Known rows, with every way that one mark hangs from another
[k_299 [k_922 k_773] k_960]: [-23.0 -59.9 -23.9 -25.2   1.0  -1.0   6.3 -10.3   0.3 -30.5   8.0  18.5
  -2.4   7.7  10.2 -11.0   9.9  -6.2]
[k_338 [k_511 [k_974 [k_773 k_11 [k_922 k_299]]]]]: [ 38.2  34.4 -12.5  -6.5 -48.1  19.0  40.4  -3.0   9.6  23.0 -24.0 -14.8
  -2.2 -13.5  27.6 -50.5  27.1 -19.1]
[k_773 k_11 [k_922 [k_299 k_960]] [k_974 k_511]]: [-16.9   7.8  22.4 -24.2  -9.7  24.0   8.7   9.7  31.1  37.7 -24.2   0.5
  -7.5 -65.7  13.8  17.5  22.0 -26.0]
[k_299 [k_922 [k_773 k_11 k_974]] k_960]: [-10.2 -64.2  -8.2 -33.8  -2.3  11.0  23.4   0.3  15.9   9.2 -14.1   8.5
 -14.3 -14.0  27.4  11.2   3.4  -4.2]
[k_773 k_11 k_922]: [ 34.1  20.3  22.7   2.3  -8.4   6.0  13.6  29.1   6.3   8.3 -10.6  -2.3
 -13.9 -17.4  -5.9 -10.3 -10.7 -16.0]
[k_338 [k_511 [k_974 k_773]]]: [ 27.3  18.1 -34.9 -10.5 -36.8  14.4  30.3  -7.9 -24.5  27.6  -6.2  -4.4
  -7.4  -4.9  17.7 -36.7  39.3  15.7]
[k_338 [k_511 [k_974 [k_773 k_11 [k_922 [k_299 k_960]]]]]]: [ 29.6  18.5 -16.8 -30.0 -48.3  22.5  41.2   3.1  16.0  27.2 -32.7  -8.4
   7.8 -25.9  25.8 -37.0  65.5 -21.1]
[k_922 k_299]: [-23.5  -3.7   1.1   3.4  -1.9  -1.0  -2.7 -25.0  25.0 -12.2  -6.7  -6.9
  18.7   9.9  16.5  -2.0  -2.5 -18.4]
[k_960 [k_299 [k_922 [k_773 k_974]]]]: [-22.1 -11.8  -6.0  -9.2   5.5  12.7  10.6 -27.6   2.8 -25.2  16.4  -5.0
  -5.1  30.9  14.9  15.4 -21.2  -3.6]
[k_299 [k_922 [k_773 [k_974 k_511]]] k_960]: [-40.6 -51.3 -21.4 -30.8   2.5  14.3   4.4 -11.0  -7.9   7.7  10.4  22.8
 -26.7 -38.3  13.5   4.3   5.8   4.6]
[k_511 k_338 [k_974 [k_773 [k_922 k_299]]]]: [  2.2  37.9  13.4   3.6 -42.8  -2.8  -2.9 -46.2 -28.0 -30.9  -2.7 -31.4
  -0.3  12.6   4.0 -32.7  18.3 -13.5]
[k_299 [k_922 [k_773 k_11]]]: [ -0.5 -47.2  -8.1  -1.2  -5.7  -5.2  13.4   5.3   8.3 -11.5   0.4  21.2
  -8.0   9.6  29.5 -29.2 -33.2  -8.2]
[k_773 k_11 [k_922 k_299] [k_974 k_511]]: [ -7.3  23.4  25.3   1.0  -9.6  19.5   6.4   4.2  22.8  34.3 -15.0  -6.9
 -17.2 -53.6  15.5   4.8 -17.0 -23.2]
[k_511 k_338 [k_974 [k_773 k_922]]]: [ 25.0  41.2  12.8   0.6 -39.2   0.0   0.9 -22.6 -54.4 -19.1   5.5 -22.8
 -18.9   2.8 -13.0 -30.3  18.8   3.5]
[k_299 k_922]: [ -9.7 -19.2  -5.9 -10.8   3.3  -0.3   1.5  -0.1 -15.0 -17.3  20.9  19.8
 -14.8  16.3  -4.6 -19.3 -25.6  -3.8]
[k_960 [k_299 [k_922 [k_773 k_11 [k_974 [k_511 k_338]]]]]]: [-14.6   4.8  30.9   1.3  -5.8   3.0   1.6 -11.3  -9.6   4.8   5.4  22.5
  -5.8 -18.8  35.9  -2.1 -23.8 -10.1]
[k_922 [k_299 k_960] [k_773 k_11 [k_974 [k_511 k_338]]]]: [-28.7 -28.9  21.3  -9.3 -11.3   2.1   1.4 -31.2  28.1  22.5 -36.7  -2.1
  16.4 -62.0  52.7  15.3  28.8 -17.9]
[k_974 [k_511 k_338] [k_773 k_11 [k_922 k_299]]]: [-12.7  31.9  43.9  12.2 -29.1 -21.2 -13.9   0.5  -8.3 -13.3  -1.3  19.4
   0.3 -32.4  24.4 -38.1   3.5 -30.7]
[k_511 k_338 [k_974 [k_773 k_11 [k_922 k_299]]]]: [ 14.0  33.5  26.5   4.4 -49.1  -1.8   6.2 -24.9 -12.2  -7.8 -18.3 -20.2
   4.0   3.1  20.0 -37.5  14.0 -20.1]
[k_974 [k_511 k_338]]: [ -5.6  19.1  24.6   9.4  -4.0 -10.0 -17.9  -5.7 -28.1   7.9   5.2  16.3
  -2.4 -41.1   3.8 -12.6   1.6  -1.1]

Rows
[-23.0 -15.7 -12.1   6.1  -1.1  11.3  -0.5 -17.9  -0.3  23.5  -1.7  -5.1
 -21.7 -43.8  20.3  12.0  -8.2  11.8]  [k_922 [k_773 [k_974 k_511]]]
[-28.0   0.5   3.0 -24.4 -16.6  -6.7  -2.1  -7.6  11.8 -39.9   0.7  -0.6
   9.0   7.6   0.3  -8.7  45.0 -27.2]  [k_974 [k_773 [k_922 [k_299 k_960]]]]
[ -5.9 -30.3  20.8   0.8  -6.9  -1.3   3.5 -12.2 -19.7  14.3   2.7  17.3
 -26.6 -44.5  32.0 -15.0 -33.2  -2.3]  [k_299 [k_922 [k_773 k_11 [k_974 [k_511 k_338]]]]]
[-22.5 -48.8  -1.8 -18.5  -7.2  11.0  19.8 -24.6  58.7  15.2 -42.3 -18.6
  19.1 -20.4  47.5  28.6  27.9 -16.8]  [k_922 [k_299 k_960] [k_773 k_11 k_974]]
[-22.2 -47.4  -5.6 -11.3 -11.8  -0.7   9.5 -12.2  57.1  -2.5 -36.4   1.8
  33.9  -8.8  48.6  -0.8  30.1 -24.2]  [k_922 [k_299 k_960] [k_773 k_11]]
[-16.1 -44.8  15.0 -23.6  -6.0   2.8   6.4  -5.4 -13.3  17.4  -8.1  25.0
 -16.2 -54.7  30.8  -1.3   5.2  -4.5]  [k_299 [k_922 [k_773 k_11 [k_974 [k_511 k_338]]]] k_960]
[-19.8 -13.5  25.6  15.6 -12.4  -0.9   0.2 -37.4  21.2  20.0 -26.3  -9.6
   7.3 -51.2  53.3   1.8  -9.8 -15.9]  [k_922 k_299 [k_773 k_11 [k_974 [k_511 k_338]]]]
[  4.2  16.7   3.1  -1.1 -38.0  -7.1  -4.0 -28.5 -43.6  -3.0  -2.5  -8.5
  -3.0  11.3   8.8 -23.9  25.9  14.2]  [k_511 k_338 [k_974 k_773]]
[-28.9 -55.1  -9.1 -29.5  -4.7  13.7  11.1  11.7   8.5  30.6  -5.8  34.6
 -21.9 -47.6  30.6   0.2   1.0  -2.2]  [k_299 [k_922 [k_773 k_11 [k_974 k_511]]] k_960]
[-27.4  -6.6   5.9  -4.4  -3.7  15.7   5.6   4.0  10.6  17.8   6.6  31.2
 -10.8 -11.4  36.6   0.2 -29.6  -6.3]  [k_960 [k_299 [k_922 [k_773 k_11 [k_974 k_511]]]]]
[ 61.7  38.4 -14.2  -8.9 -45.7  20.0  41.7  21.6 -17.5  35.6 -17.9  -7.2
 -21.3 -21.6  11.6 -47.6  27.6  -0.9]  [k_338 [k_511 [k_974 [k_773 k_11 k_922]]]]
[ -7.2  17.4  27.9   1.8  -0.3   3.3  -8.1 -18.3 -30.0  25.9  -0.5  -2.6
 -18.7 -54.1   3.3  15.6  -0.9   6.9]  [k_773 [k_974 [k_511 k_338]]]
[  2.3   0.0  18.6 -19.5 -10.5   8.2  12.0  10.8  39.4  -1.6 -25.9  -3.0
  15.8 -19.2   9.4  -0.3  27.0 -36.3]  [k_773 k_11 [k_922 [k_299 k_960]]]
[  3.3 -10.8  24.7  12.1  -9.3  -0.4   2.8 -12.7  -5.3  32.0 -19.3  -1.8
 -12.6 -60.9  37.2   4.8  -8.1   2.3]  [k_922 [k_773 k_11 [k_974 [k_511 k_338]]]]
[  7.6  14.8  40.0   2.2  -7.5   2.4   0.3   3.5 -12.4  48.0 -16.5   6.9
 -14.8 -61.7  21.1  11.2  -4.4  -0.3]  [k_773 k_11 [k_974 [k_511 k_338]]]
[-35.1   5.5  14.4 -20.2 -27.5  -5.3  -7.7  24.0  20.3   2.3  -8.5  34.6
   4.5 -35.2  23.1 -24.6  39.1 -31.4]  [k_974 k_511 [k_773 k_11 [k_922 [k_299 k_960]]]]
[ 37.9  37.4  24.8   1.1 -46.6  -1.8   9.6  -0.6 -38.6   4.3 -12.0 -12.2
 -15.2  -7.0   4.3 -36.0  15.7  -2.4]  [k_511 k_338 [k_974 [k_773 k_11 k_922]]]
[-21.3  15.5  39.4 -14.4 -27.9 -17.2 -13.2   7.4  -0.4 -10.2  -9.9  27.0
   8.4 -43.0  22.2 -26.0  43.6 -33.2]  [k_974 [k_511 k_338] [k_773 k_11 [k_922 [k_299 k_960]]]]
[-12.9 -32.5  -0.3  14.7 -12.2  -5.1   9.0 -19.8  50.8  -5.8 -26.3  -5.5
  24.6   1.7  50.5 -14.1 -10.9 -22.6]  [k_922 k_299 [k_773 k_11]]
[ -9.7 -14.3   2.4   0.4  -6.1   0.0   8.1   5.6  19.3 -21.7   5.6  26.9
  13.0  35.7  33.1 -18.0 -23.5 -17.2]  [k_960 [k_299 [k_922 [k_773 k_11]]]]
[ 28.4  38.8  49.0   3.3  -9.6   9.2   4.7  11.1 -23.3  32.4 -10.6  -6.2
 -30.6 -71.0  -1.4   3.7 -10.8  -9.1]  [k_773 k_11 k_922 [k_974 [k_511 k_338]]]
[ -3.6  18.9  14.2  -4.6   0.0  17.6  12.3 -28.2  15.4  -9.3  -5.7 -42.3
 -12.6 -11.1  -6.2  19.4  -9.2 -18.6]  [k_773 [k_922 k_299] k_974]
[-10.1 -15.1   6.5  -8.5  -1.5  12.9  18.3  -5.5  18.2  -3.5  -0.3   6.2
  -2.2  21.7  31.7  10.8 -26.9  -7.8]  [k_960 [k_299 [k_922 [k_773 k_11 k_974]]]]
[ 39.8  13.3 -22.2 -10.6 -44.7  14.5  37.2  13.3  -6.8  49.9 -23.5   5.2
  -4.6 -14.4  35.1 -42.0  35.2   9.0]  [k_338 [k_511 [k_974 [k_773 k_11]]]]
